What can hang from each mark
Z309: Z173
Z528: Z263
Z657: Z309 Z740
Z173: Z309 Z964
Z964: Z173 Z263
Z139: Z528
Z740: Z139 Z194 Z609 Z657 Z834
Z609: Z740

Every row comes from one small tree of marks. The marks that hang from a mark follow it in brackets, in the order of their numbers. Every link used is in the known rows. Which tree was each row made from?
Known rows
Z609[Z740[Z139 Z194]]: -2.279 -0.550 0.895 -1.404 5.112 -1.564 -0.265 2.233 5.814 -1.704 1.362 -5.171 1.789 2.970 0.222 3.698 -0.442 -2.124 0.820 2.253 1.118 0.591 0.774 -2.157 -0.186 1.374 0.972 -2.725 -0.343 1.631
Z964[Z173]: -0.978 0.890 1.248 -1.178 5.910 1.172 0.497 -0.078 6.018 -1.120 -0.106 -3.679 0.395 2.826 -1.766 3.816 0.455 -1.760 0.602 0.254 0.848 1.927 -0.819 -2.661 -0.554 1.691 0.963 -2.281 -1.395 2.078
Z740[Z139 Z609 Z657 Z834]: -0.675 0.437 -0.642 -1.271 5.180 -1.924 -0.385 2.533 5.813 -3.323 -0.342 0.100 0.858 3.378 -0.940 3.583 -0.485 -2.361 -1.034 5.422 0.527 -2.288 1.098 0.231 -2.535 3.267 4.803 -2.460 -0.559 -0.063
Z609[Z740[Z139[Z528] Z834]]: -0.295 0.261 0.981 0.358 6.058 0.038 0.639 2.020 5.269 -1.713 0.274 -2.252 1.616 3.891 1.433 3.599 0.361 -1.999 -1.065 -0.396 1.948 -0.074 0.495 0.555 -0.792 3.233 2.734 -1.491 -0.396 -0.326
Z528[Z263]: 0.801 0.619 -0.115 -1.179 5.548 -0.557 1.074 0.489 5.809 -0.315 1.286 -1.759 1.420 4.930 -1.849 4.385 0.090 -0.670 0.311 -1.155 0.545 2.032 0.238 -1.572 -0.532 2.692 0.798 -2.216 -0.129 2.847
Z609[Z740]: -0.127 0.439 0.968 -0.704 5.014 0.646 0.777 1.016 6.960 0.122 1.645 -2.756 1.175 3.957 -1.417 3.824 1.712 -0.808 0.709 -1.893 1.262 2.594 -1.041 0.074 -0.213 2.049 0.191 -1.895 -0.739 2.839
Z309[Z173]: 1.043 0.870 -0.066 -2.084 4.719 0.606 1.157 0.109 4.584 0.470 -0.169 -1.007 0.567 4.227 -2.566 3.650 1.088 -0.057 -0.387 0.782 1.037 2.533 -0.315 -2.187 -1.310 1.830 0.031 -2.593 -0.967 2.191
Z740[Z139[Z528[Z263]] Z194 Z609 Z657 Z834]: -2.078 1.335 -1.100 -1.499 6.788 -2.950 -0.013 1.621 3.798 -3.893 0.035 1.509 1.583 4.064 1.535 4.058 -2.212 -2.534 -1.514 4.511 0.554 -4.249 2.688 -0.381 -1.158 3.330 5.325 -1.990 0.192 0.058
Z740[Z139 Z194 Z609]: -1.756 0.930 -0.064 -1.582 5.056 -2.427 -0.379 2.213 5.441 -3.021 0.981 -1.937 1.475 2.688 -1.601 3.759 -1.785 -2.259 0.739 6.712 1.133 -1.842 1.112 -2.602 -1.874 1.138 1.551 -3.508 -0.249 1.538
Z173[Z309 Z964[Z263]]: 0.598 0.508 0.266 -0.447 6.598 1.282 1.289 0.283 7.917 0.868 1.539 -3.261 0.315 4.614 -3.087 3.451 -0.353 -0.505 1.147 -0.059 -0.889 1.647 0.927 -1.680 -1.209 3.038 2.482 -1.969 1.720 3.168
Z964[Z263]: 1.009 0.511 1.419 -1.253 4.989 0.724 1.333 0.526 6.273 -0.666 -0.283 -2.640 0.529 4.416 -2.345 3.858 -0.621 -1.520 2.439 0.503 0.465 2.450 -0.441 -2.354 -1.020 2.061 0.611 -2.651 -0.601 2.336
Z740[Z139]: 0.859 0.066 0.018 -0.386 4.838 -0.889 0.552 2.004 6.689 -1.141 0.546 -2.530 1.095 3.710 -0.893 3.625 -1.047 -1.427 0.253 2.598 1.184 1.090 0.545 -1.694 -1.693 2.162 0.273 -2.635 -0.942 1.072
Z609[Z740[Z139[Z528] Z194 Z657[Z309]]]: -3.246 1.203 -1.376 -1.832 5.901 -0.901 1.128 1.564 5.088 -1.593 2.319 -1.976 0.932 4.164 3.733 3.756 -1.633 -1.994 -0.634 1.254 1.785 -2.241 0.181 -0.403 -0.069 1.679 4.801 -0.558 -2.285 1.798
Z173[Z964]: 0.909 0.710 -0.715 0.661 5.241 0.029 0.576 1.596 7.484 0.301 1.251 -2.634 1.010 3.315 -3.322 3.573 0.943 -0.790 0.702 0.414 -0.091 1.155 -1.098 -0.325 -1.603 2.528 1.345 -2.019 1.294 2.182
Z609[Z740[Z139 Z194 Z657[Z309]]]: -3.400 -0.058 -0.827 -2.974 5.452 -1.322 0.225 2.071 5.420 -1.872 2.272 -3.698 0.779 3.698 1.980 3.944 -1.298 -2.178 0.127 2.796 0.979 -1.451 -0.033 -1.363 -0.153 1.956 5.395 -1.601 -2.014 2.568
Z740[Z834]: -0.006 0.376 0.862 -0.765 5.436 -0.390 -0.009 1.791 6.137 -1.204 -0.181 -1.955 0.630 3.460 -1.867 3.791 0.182 -1.110 -0.522 1.264 1.045 -0.050 -0.574 -1.224 -2.095 2.554 2.522 -2.767 0.141 0.850
Z740[Z139 Z609 Z834]: 0.129 0.584 0.428 -0.911 5.400 -1.774 -0.244 2.475 5.413 -3.164 -0.034 -0.553 1.255 3.405 -1.815 3.721 -0.293 -1.686 -0.102 4.924 1.313 -1.684 0.503 -0.971 -2.727 2.719 3.354 -3.345 -0.082 0.574
Z740[Z194 Z609 Z657[Z309] Z834]: -3.737 1.757 -0.968 -4.056 6.362 -2.014 -0.351 1.776 4.141 -3.070 0.990 -0.128 0.082 3.596 -0.845 4.048 -1.206 -1.417 -0.856 5.386 0.726 -5.121 -0.680 -1.565 -2.102 1.960 7.890 -2.814 -0.751 2.183
Z657[Z309[Z173] Z740[Z139[Z528] Z609 Z834]]: -0.726 2.182 -0.836 -3.795 6.603 -1.013 2.065 0.684 0.369 -2.948 0.098 2.439 0.337 5.738 0.786 3.480 0.665 -0.580 -1.050 3.111 2.214 -4.772 -0.936 -0.765 -2.207 2.128 3.997 -2.988 -1.377 1.555
Z740[Z139[Z528]]: 1.158 1.449 -0.504 0.774 5.368 -0.312 1.210 1.357 6.251 -1.020 0.686 -0.680 1.192 4.275 0.350 3.521 -1.750 -1.553 -0.811 1.174 2.060 0.090 0.599 -0.833 -1.436 1.911 0.132 -1.530 -1.232 0.343

Which tree is each row?
-2.878 -0.254 0.021 -1.654 5.267 -1.907 -0.659 2.292 5.990 -2.281 -0.657 -2.170 0.284 2.243 -0.446 3.620 -0.484 -1.976 -0.839 3.856 0.416 -2.320 0.274 -1.577 -1.420 2.349 4.351 -2.739 -0.062 0.180 -> Z740[Z194 Z657 Z834]
-1.327 0.340 -0.505 -4.238 6.024 0.895 1.133 0.511 3.377 -0.421 0.389 -0.844 -0.254 4.931 0.130 3.960 2.124 -0.455 -1.283 -0.689 0.866 0.345 -1.320 0.162 -0.340 3.531 6.814 -1.563 -1.815 2.541 -> Z609[Z740[Z657[Z309[Z173]] Z834]]
-2.666 -0.494 -0.824 -3.836 6.417 -1.828 0.594 2.610 1.243 -2.540 -0.145 -3.065 0.447 3.609 0.576 3.171 1.081 -0.992 0.152 5.086 -0.028 -4.297 -1.211 -2.252 -1.254 1.856 5.236 -3.849 1.102 1.524 -> Z657[Z309[Z173[Z964]] Z740[Z139 Z194 Z834]]
-0.962 -0.060 0.821 -1.576 5.478 -2.577 -0.006 2.405 4.184 -3.976 -0.174 -0.887 0.885 3.675 -1.217 3.352 0.912 -1.690 0.716 4.910 1.197 -3.515 -0.670 -0.104 -2.188 2.137 2.021 -3.942 0.296 0.607 -> Z657[Z740[Z139 Z609 Z834]]
-2.440 1.077 0.230 -2.242 6.949 -3.502 0.499 1.596 2.047 -4.516 0.038 -0.416 1.789 4.154 1.062 3.882 -0.393 -2.182 -0.222 4.158 1.300 -5.254 1.017 -0.444 -0.942 2.195 2.449 -3.420 1.042 0.540 -> Z657[Z740[Z139[Z528[Z263]] Z194 Z609 Z834]]
-2.279 0.244 0.800 -1.770 5.859 -2.768 -1.081 2.933 4.601 -3.897 0.032 -1.794 1.556 2.367 -1.213 3.804 -1.510 -2.299 -0.211 7.285 0.952 -3.154 1.392 -2.457 -2.357 1.925 3.731 -4.026 0.463 0.499 -> Z740[Z139 Z194 Z609 Z834]
-3.376 -1.224 0.473 -1.245 5.614 -2.040 -1.178 2.887 5.581 -2.958 0.227 -4.422 1.172 2.271 1.696 3.525 0.283 -2.970 -0.948 3.599 0.343 -1.411 1.391 -0.485 -0.502 2.608 5.136 -2.209 -0.433 0.158 -> Z609[Z740[Z139 Z194 Z657 Z834]]
-2.801 -0.349 -0.180 -0.890 6.757 -1.869 0.078 1.709 4.323 -2.583 0.373 -1.648 1.978 3.735 2.853 4.050 -0.646 -2.966 -1.436 0.616 0.663 -1.797 2.081 0.312 0.641 3.702 4.994 -1.236 -0.046 -0.034 -> Z609[Z740[Z139[Z528[Z263]] Z194 Z657 Z834]]
-3.071 0.696 -0.108 -5.673 6.510 -2.782 0.658 1.691 0.319 -4.111 -0.158 -0.838 0.245 4.062 0.236 3.578 -0.133 -1.242 0.186 6.916 1.204 -5.207 -0.823 -2.590 -1.856 1.350 4.584 -4.307 -0.664 2.292 -> Z657[Z309[Z173] Z740[Z139 Z194 Z609 Z834]]
-2.628 0.209 0.251 -2.392 5.051 -3.268 -0.169 2.075 4.418 -3.798 0.846 -2.043 1.058 3.016 -0.912 3.395 -0.510 -1.989 1.549 6.085 1.063 -3.862 -0.134 -1.753 -1.326 0.417 0.379 -4.058 -0.180 1.510 -> Z657[Z740[Z139 Z194 Z609]]
0.218 0.914 0.250 0.606 5.424 0.167 1.310 1.198 5.960 -0.604 1.581 -1.679 1.657 4.217 1.235 3.570 0.067 -1.690 -0.299 -1.092 1.890 1.538 0.437 0.594 -0.436 2.447 0.643 -1.099 -1.167 0.238 -> Z609[Z740[Z139[Z528]]]
-2.953 1.437 0.136 -6.201 6.323 -1.834 0.720 0.764 0.322 -3.186 -0.071 -0.263 -0.072 4.303 -1.050 3.640 0.906 -0.248 0.037 4.762 1.279 -5.030 -1.907 -3.049 -1.487 1.124 4.539 -4.357 -0.334 2.940 -> Z657[Z309[Z173] Z740[Z194 Z609 Z834]]
-0.499 0.144 -1.527 -3.467 5.870 -0.629 0.870 1.579 3.397 -1.596 -0.453 -0.608 -0.123 4.685 0.789 3.642 -0.346 -1.236 -2.066 3.461 0.937 -0.995 -0.036 -1.480 -1.677 3.046 7.109 -2.238 -1.906 1.287 -> Z740[Z139 Z657[Z309[Z173]] Z834]
-2.820 -0.186 0.187 -1.553 4.769 -0.865 -0.067 1.444 6.621 -1.082 1.200 -3.905 0.870 2.608 -0.555 3.727 0.677 -1.582 0.543 0.707 0.511 0.000 -0.008 -0.493 0.369 1.758 2.598 -1.855 -0.847 1.817 -> Z609[Z740[Z194 Z657]]
-1.965 0.524 0.371 -0.204 6.316 -1.889 -0.146 2.621 4.606 -2.787 -0.150 -1.574 1.420 2.817 1.336 3.528 -2.346 -2.348 -1.325 4.360 1.664 -2.832 1.420 -2.047 -1.715 1.921 2.347 -2.301 0.365 -0.853 -> Z740[Z139[Z528] Z194 Z834]
-0.110 1.540 -2.826 -2.311 5.452 0.529 1.651 0.584 4.758 0.743 1.152 -0.447 -0.319 4.873 -2.183 3.606 1.369 -0.030 -0.415 0.432 -0.257 0.424 -1.924 -0.073 -1.020 2.868 4.978 -1.321 -0.848 3.159 -> Z740[Z657[Z309[Z173[Z964]]]]
2.022 0.613 0.028 -1.539 5.260 1.456 1.488 0.272 4.777 0.809 -0.978 -2.198 0.312 4.541 -3.567 3.492 1.369 -0.674 2.189 0.600 -0.857 3.218 -0.757 -2.257 -0.973 2.929 1.636 -2.791 0.949 2.842 -> Z309[Z173[Z964[Z263]]]
-3.817 0.922 -0.921 -2.265 6.724 -1.001 0.568 2.287 4.215 -2.694 1.403 -1.741 0.814 3.673 3.896 3.724 -1.502 -2.328 -1.551 2.107 1.399 -3.410 0.186 -0.500 -0.525 2.614 6.992 -1.055 -1.484 0.707 -> Z609[Z740[Z139[Z528] Z194 Z657[Z309] Z834]]
-3.174 0.726 -0.027 -2.338 5.517 -1.900 -1.066 2.237 5.237 -3.325 -0.313 -0.858 0.607 2.162 -1.785 3.750 -0.501 -1.845 -0.334 5.389 0.350 -3.818 0.314 -0.867 -1.932 2.351 5.220 -2.958 -0.031 1.096 -> Z740[Z194 Z609 Z657 Z834]
-1.600 0.843 2.419 -2.176 7.504 2.262 1.187 -1.345 6.738 -0.689 0.253 -4.736 -0.001 4.160 -1.384 3.702 -0.796 -1.427 0.547 0.125 -0.054 2.360 1.299 -4.349 -0.434 2.252 1.765 -1.992 -0.666 3.047 -> Z964[Z173[Z309] Z263]
0.052 1.672 -2.343 -4.008 5.352 -1.008 1.429 0.778 3.321 -1.593 0.907 1.780 0.066 5.183 -1.110 3.822 -0.649 -0.928 -0.477 4.645 0.974 -0.999 -0.001 -0.930 -2.090 2.354 5.382 -2.251 -2.844 2.372 -> Z740[Z139 Z609 Z657[Z309[Z173]]]
-2.797 2.613 -0.753 -3.016 6.217 -2.513 1.535 1.489 2.965 -3.469 1.909 0.161 0.661 4.624 1.590 3.595 -2.212 -1.581 0.508 4.451 2.414 -6.225 -1.088 -1.570 -1.257 0.135 2.311 -2.653 -1.111 2.064 -> Z657[Z309 Z740[Z139[Z528] Z194 Z609]]
0.251 0.729 -0.221 0.152 5.278 -1.183 1.582 1.289 4.961 -1.850 0.768 -1.370 0.751 4.283 1.175 3.164 -0.043 -1.476 0.131 0.980 2.045 -2.125 -0.620 -0.073 -1.150 1.132 -1.061 -2.112 -1.088 -0.076 -> Z657[Z740[Z139[Z528]]]
-1.575 0.751 0.083 -0.653 6.214 -1.308 0.670 0.943 4.517 -1.438 1.788 -2.896 2.421 4.329 2.052 4.242 -1.106 -2.062 -0.047 -0.212 1.347 0.669 1.710 -1.068 0.564 2.626 1.076 -1.586 0.172 1.895 -> Z609[Z740[Z139[Z528[Z263]] Z194]]
